Every row comes from one small tree of marks. The marks that hang from a mark follow it in brackets, in alphabetical order. Every link used is in the known rows. Which tree was each row made from?
Known rows
Y{R{D{T{K}} E}}: [  7   7  11   9   9   2  -4  15   4   4  -6  18  -6   0   0  11   3 -11
  -6  -3  14   1  -6  18   3   8  11  -5   3  -9   3  -1  -1]
T{E K{L} Y{R}}: [  1 -11   1  -1   3   2   0 -16  -7   5  -3   6 -16   8  -8  13  -4  -1
   1 -16 -16   6  -3   4  18  23   0  -6  15 -10 -10   8  10]
D{R}: [ -2  -4  11   0  -8  -5 -14  13  24  -2   5  -2 -13  -3   8 -10   2  -2
  -5   1   4   3  -6  -7  18  -9 -16  -6   0 -27   2  -1   5]
N{D{R}}: [ -1  -4  14 -13  -7  -8  -7  14  22 -14   0   8  -5   4   1  -9   0   3
  -5   3   1   4  -7  -2  -2 -12  -8 -20  -4 -22   3 -12   5]
E{R{D}}: [ -6  -3  14  -3   0  -3   0  -2  23   5  -6   6   0 -12   9   5 -11   7
  -1  -6   6 -10 -15  -8  -3 -14   2  -3  -9 -17   0  -8 -10]
L{K}: [-13 -16  17  -2 -12  -3 -11   6  12  17   7 -18 -16  -8  -9  -6  13  17
  -2  19   4   5 -13  -9  14   5 -10   0  -3 -23   7  -1  16]
M{Y}: [-21  -7  14   1  -6  -3  -9   1  11  -2   5   0 -15  -3  -6 -11   3  14
  17   9   3  -5  -3 -15  14 -12 -37  -2  -4  -9   1   1 -16]
K{T}: [-11  -6   3   4  -7  -5  -7   7   1   3  14 -21   1 -16  -4   2  -1   5
   0   9  12  17  -7 -22   7 -19  -7  -2   8  -3   1  10  -8]
E{R{D} T{Y}}: [ -7  -5   8   5   6  -2  15   4   4  -1  -6  17  18  -6   2   2 -15  10
  -6 -16  -1 -11 -19   3  -8  -7  13  11   1  -2  -9  -5 -19]
R{E}: [ 10  -2  10   2  14   0 -14   3  25   9   4   1 -20 -16  -4   2   3  -1
   6   3  11   5   3  -7  15  -8 -20   0  -9 -15   1   3   3]
L{K{F R{E Y}}}: [  9   2   6  -2   0  -1  -5  -1  13   3   3 -12  -9   3  11 -10   4  -5
   4  11 -10  -6   3  -3  15  17 -11   7 -12   4   9  -3  16]
Y{T{D{R{E}} K{F L}}}: [ 21   9 -31   9  -9   7  -3  -2 -11   3   2 -11  -2   6  -2   5   3 -16
 -11  13  10  13  17   8  -5  -3  15  -1  -9   9   5   1  16]
K{F L R{D{T} Y}}: [ -7  24 -18   2 -10   1   4 -13  -5 -11   6 -13  18   6  39 -16 -11  -1
  12   4   0 -19  13 -19 -14  -2   6   9  -1  14  11  10 -10]
T{D E K{L} Y}: [ -3 -10  -6 -14   2  -1  -2 -26  -4   7  -3   5  -8   5 -21  20   8   3
   3 -14 -20  13   8  16 -11  12   5  -6   7   0 -10  -3  16]
N{D{R{E Y} T{K}}}: [ 20  13  -1  -2  -3 -11  -4   9  11 -14   3  15   0  20  -3  -7   5 -10
 -15   3  -2   2  -1  23  -9   7  -3  -5   1 -12   3 -14   6]
N{D{T{K}}}: [  0  -2   5  -2 -12 -10  -5  11   3  -4   7   2   4  12 -17  -4   4  11
 -12  16   8  20  -8   0 -15  -6  -1  -9   0 -17   4  -9   2]
Y{R T{K{L}}}: [  5  -2 -14  13 -15   9   5   5 -20  10  -3 -12  -8   2  -6   3  -3  -1
  -6  14  18   9  -6  -7  14   1  19  -8   5 -10   6  16   6]
Y{R T{D}}: [ -3  -1  -5   4  -7   5   4  21  -9   6  -8   0  -5   1 -13  15   0  -8
   6   7  16  13  -8   2   9 -13  17 -16   6   1   4  10  -4]
M{Y{R{D{T{K{F}}} E}}}: [ -3   7   7  13   5   1  -4   9  -5  -9  -1  19  -7  13   2   0   1  -9
   6   2   4  -8   3  10   8   9 -16  -1  -3   9   2  -3 -15]
M{Y{R{D E} T}}: [ -8   9  -1  14   5   4   2  12  -8  -4  -9  14 -13   1   0   5  -1  -6
  15   1  13 -14  -3  11  12  -2  -4  -5   2  12   2   3 -21]
K{F L T{D{R{E Y}}}}: [  9  16 -30   0  -2   4  -3 -12  -6 -12  16 -18  10  -6  22   2  -4 -21
   2   3   6  -2  22 -15  -3 -11   0  -1   0  22   3  13   2]
E{T{D K{R}}}: [  3 -14   7  -7  -6   0  10   8   0  -2  -8   6  15  -8 -25   2   8   4
 -17  -1   3  16   6  12 -19  -6  13  -6  -9  -6  -2 -11   8]
N{D{R{E Y{T{K}}}}}: [ 21   6  -3  -8  -2  -6  -1   5   7 -12  -6  13  -4  15  -3  -7   2  -9
  -9   4  -7  -2  -1  20  -7   2   1 -11  -6  -5   3 -14   7]
R{D E{T{K{F} Y}}}: [ 11  -1   2   7  19   4   0   3  -9   1  -4  19  11   2  -4  -1   1  -1
  -8  -6  -8  -1   4  21 -17   9   9  14  -9  15  -4  -9  -5]
R{D Y}: [-15  -1  12 -13  -3  -2  -4  -6   2   4  -7   5   5   3   9 -11   2  12
  14   0 -15 -20  -9   5 -16  -4  -6   4  -1   1   5  -4 -19]
Y{R{E} T{D}}: [ 12   7  -8   8   8   7   2  18  -1   6 -10   7 -12  -4 -12  22   2 -20
   6   2  20  10  -1  12  13  -8  16 -14   2   5   2   9   0]
B{E{R{D Y} T}}: [  7  -7   6  -4  20   3  10  10  -1   0  -6   7   8  -7  -2   1  -9   5
 -10 -30  -3 -13  -6   5  -4  -4  -7   6   7   2 -11  -8 -13]
B{E{T{D K{L} Y}}}: [ -2 -15  -3  -8  15   7   3   5 -19   3   2   0   6  -2 -24   4   8  11
 -12 -17  -4  11   6   6 -10   2   0   1   9   2 -13   1  11]
Q{K{F T{D{R} Y}}}: [ -4  -2  -5   5  -6   2   4   1 -16   0   7  -5  18  12   7  -1   3  -6
  -8  11  -4   0   7 -12   7  -1  -1  16  -1  20  -7  -6   7]
T{Y}: [-18  -9  12  -2  -1  -4 -10   1   6   6   9  -2  -6   5  -3  -8  -1  16
  15   6 -11   6 -15 -15  12  -6 -15   6   5 -10  -2  10  -6]
Q{K{L R}}: [ -9  -2   4  -1  -9   8   9 -16   6  11  -6 -13   1 -15  16 -10   2  13
  -2  10  18 -18  11 -28  10  -3   1   7 -11 -16   0   0  18]

Which tree is each row?
[  9  -6  13 -12   0  -7   2 -14   7   0 -16   8  -4   3  -7   8   2  -3
  -4 -19 -24   2   4  23 -10  17   0  -4   1  -1  -4 -19   3] => T{E K{R{D Y}}}
[ -3 -18   7   4  -3  -1   4   6 -12   4   4   4  10   5 -22  -9   2  16
 -11   3  -9  14  -9   2  -2   3   0  12   2  -7  -7   0  -2] => E{T{K Y}}
[-19   3   1 -11  -4  -9   5   1  -1 -10   3  -6  16  -8  -2  12   0  -4
   7  -3  -4  14  -6  -4 -11 -13  18  -8   8  15  -4   6  -1] => K{R T{D Y}}
[  7   3 -11  15  -8  -6  -7  -4   2   9  14 -14 -12  -2 -11   8   3   3
 -10   0  14  20   6  -4   6   5  -8   6  15 -19  -2   4   5] => D{T{E K{L}}}
[ -4   9  -9  13  -1   8   4  -1 -18  -2 -10  11 -11   2  -1   3   1  -4
   6   4  13 -15   3  13   4   6   5  -5  -2   9   3   3 -10] => M{Y{R{D E} T{K{L}}}}
[  4  11  -7  -1   3  -7   6  -4  -6 -17   0 -10  17   1  22   7 -15 -17
   8 -17 -18   1  10  -3  -8   1   0   1  10  39  -1  -5 -19] => K{F R{D Y} T{E}}
[-10 -15  13 -16  -3   0  -1   0  -9   3  -8  19   3  18 -24  10  11   0
  -1   2 -20  12 -12  17  -6   9  14 -12  -1  -4  -3  -1  11] => T{D K Y{R}}
[ 17  17 -23   6   6   8   1 -16 -18   6  -7   1   3   8  11  -4  -1  -7
   5   5  -7 -17  11  18 -18   9  12  14  -8  25   7   0  -8] => R{D E Y{T{K{F L}}}}
[ -5 -15   9  -7  22   5   3  23 -11  -2  -1  10   3   0 -21   8   3   3
  -4 -24  -2  10  -4   6   5  -2  -6  -5  15   3 -14   3   0] => B{E{T{D Y{R}}}}
[ -1   9 -12  -6  -9   5   1 -19   5  -9   6 -20   6   1  32 -20 -13   0
  17   6  -5 -14  15 -35   5  -5 -12   2  -9   6   9  14  -1] => K{F L R{Y}}
[ -3  14  -2  -6   8   4  -1 -16  19  -1  -8  -1  -4 -27  26   1  -2   0
   8  -7  16 -18  12  -6 -11  -5  15  -7 -10  -8   6   4   8] => K{L R{D E}}
[ 17 -12   4   2  -5  -1  17  -5   4   2  -5   6  12   0 -11  -6 -11   5
 -18  -7  -6  -7  -9   3  -1   0  -1  11  -8 -12  -5  -8  -8] => E{R{Y} T{K}}
[  8  -1 -26  16 -18   7  -3  -4 -20  11  10 -27  -1   6  -3  -8  -4   6
  -5  24  10  17   7 -19   3  -7   4   6  -5   3   8  11   5] => Y{T{K{F L}}}
[ -9  -4   2  -4   7  -7   2   6  -5  -4   2   3   0  -4 -14  29  -1 -12
   8 -17  -6  19  -7   6   7  -3   5 -12  25  16 -12   7  -7] => K{T{D E Y{R}}}
[  6  -8   1   7   2   1  14   1 -10  -3  -4  15  25  10  -1  -3 -16   5
 -18  -9 -13  -3 -11   6 -14   4  15  15  -9   7  -7 -11 -10] => E{R{D} T{K{F} Y}}
[ -3 -14   4   0  -6  -1 -12  -5 -10   4  11  -3   3  24  -8 -12  -1   9
   0  15 -26  17  -6 -11   5   9 -13  11  -7   3   0   2   4] => T{K{F} Y}
[-22   8   5   7  -3  -7  -7   9  -3   4   7   5   7   6   4  -2   3  13
   6   4   2   1 -15   4 -13  -5   7  10  12  -3   1   2 -16] => R{D{T{Y}}}
[ -4  11   8   0  -2  -6   0   3  10   6  -4  -2  -5  -4   8  -3  12   1
   0   5   0 -14  -6  19  -4  18  11   7  -1  -3   8  -8  11] => L{K{R{D{T} E Y}}}
[ -8  -1  16   4   8   2  -5   8  13  -6  -2  15 -21  -3  -2   0   1  -4
  16  -1   8 -10  -2  -4  27  -1 -30  -9  -3  -7  -1   4 -13] => M{Y{R{E}}}
[ -2 -11   4  -6  19   1   0  22  -6  -5   2   7   3   0 -17   4   6   1
  -9 -24  -5  10   0  10   2  -3  -9   0  14   1 -15  -3   4] => B{E{T{D{R} Y}}}
[ 15  14 -20  10   0  12  12 -19  -9   7  -4 -14   6   2  26 -12  -6  -6
   4  12   9 -25  24 -21  13   5  -1  21 -14  16   3   3  11] => Q{K{F L R{E Y{T}}}}
[  4   8   9  -9  15   1  -6  -9  11   5  -9  14  -4  -3  10  -3   4  -2
  14  -7 -11 -23   0  17 -12   2  -7   7  -6   6   3  -5 -14] => R{D E Y}
[ 19   3  -2 -11   1  -2   4  -2   9 -16  -5  15   2   5   1 -11   1  -5
 -13  -4  -3 -11   6  15 -12   4   0 -11  -7 -11   1 -12   9] => N{D{R{E{T{K{L}}} Y}}}
[ -6  -1  17  -5   1  -3  -5   3  18   9  -8  -3 -11 -15   5   1  12   4
  -2   4   4  -7  -5  11  -1  12  11  -3 -10 -10   7 -11  20] => L{K{R{D E}}}
[ -1   2  -5 -16   3   2   1 -24   2   0  -8   9   3   1  -8   8  10  -2
   1  -2 -11   2   9  13 -18   9  22  -6 -11   1  -2   1  25] => T{D K{L R{E}} Y}
[ -7  -4   8   3  -9   0  10  -1  -2   6  -2 -14  11 -13   5  -1   2   4
  -9  10  14  -2   3 -20   9  -7   3   9  -3  -1  -3  -5   9] => Q{K{R T}}
[-21   2 -15   4  -8   0  -2 -14 -12   2  20 -25   4 -15  10  -2  -5  12
  10   8   9   3  -5 -30   4 -13   4   4  15   1  -2  26  -4] => K{L T{Y}}
[  7   0 -10  12   7  -8   0  -1  -1  -7  18 -13   4   4   7  15 -22 -13
   4 -12 -12  19  -3 -22  20  -4 -15   9  14  24 -10   6 -15] => K{F T{E{R} Y}}
[-10   9  -8  -4  -6   6  -1 -12   4  -7   1 -13  10  -8  35 -11 -11   3
  10   3   5 -10  15 -28 -11  -9   7  -5 -12   5   9   6   1] => K{F L R{D}}
[ -1  -6  12   1   7   4   4   8   1  -8  -9  23  -9   0 -18   5   7  -7
   3  -4   5  -5   5  15  10   3 -16 -10  -6   0  -4  -4  -8] => M{Y{R{E{T{D K}}}}}
[  0   8  -4  -8 -14  -8   4  -3   1 -10   3  -1   9  11  -3  -9   0   9
  -6  12   4   4  -1  -1 -20  -2   7  -8   1 -11   6  -4   3] => N{D{T{K{L R{Y}}}}}
[ 14  17 -15  -3   6   6  -1 -21  11  -8   5 -12  -1  -4  33 -13 -12 -11
  17   0  -1 -17  22 -25   9   0 -13   5 -14  10   8  13   3] => K{F L R{E Y}}
[ -4   3 -23   9 -10   5  -6  -9 -12  -2  25 -36   8 -12  19  -6 -12   1
   4  16  15  11  12 -45   7 -18  -9   2   3  11   5  22  -5] => K{F L T}
[  2   1 -17   3 -17   3   2 -13 -16  10   2 -18  -2   8  -4 -13   0   9
   5  15  -5  -4  -1  -5  -1  -1  -1   9   1  -1   6  10  -5] => R{Y{T{K{L}}}}
[  9  16 -10   4  10   2   0  -4  -5   8 -10   7  -3   0   7   0   2  -5
  14  -1  -3 -19   0  22 -12  -1   8  11  -2  18   4  -1 -17] => R{D E Y{T}}
[ -3  -5   2  -6  -9  -9  -2   3   3   4   4 -14 -10  -6 -10  13  14  -7
  -7  -3  -7   6  -4  17   5  11   2  -5  15   2  -2  -9  14] => L{K{T{D{R{Y}} E}}}
[ -1   1  12  -5   2  -2   6   2   8   4 -10   2  -1 -10   4  -5  11   3
  -3  -1  -4 -18  -4  20  -7  17  12   5  -6  -1   5 -11  10] => L{K{R{D E{T} Y}}}
[  2  -1   6  -1  -1 -11   1  11  -2  -9   2  15  -1  21 -18  10  -2   1
  -6  -3  -5  20 -12  13  -3  10   2 -12  16  -7  -5  -7  -1] => N{D{T{E K Y{R}}}}
[  0   1  19  -1  16   5  -5  12  13   3 -12  19 -11  -9   7  10   0  -9
   6  -8   9  -8  -7   8   9   1   4 -12  -2  -9   2   1  -4] => Y{R{D E}}
[  8 -21   8   1  14   5  -2  17  -9   6   4  -5   0  -6 -25  -2   6  11
 -20 -12   3  18   2  -1   3   0 -16   2   6  -9 -10  -4   7] => B{E{T{K}}}
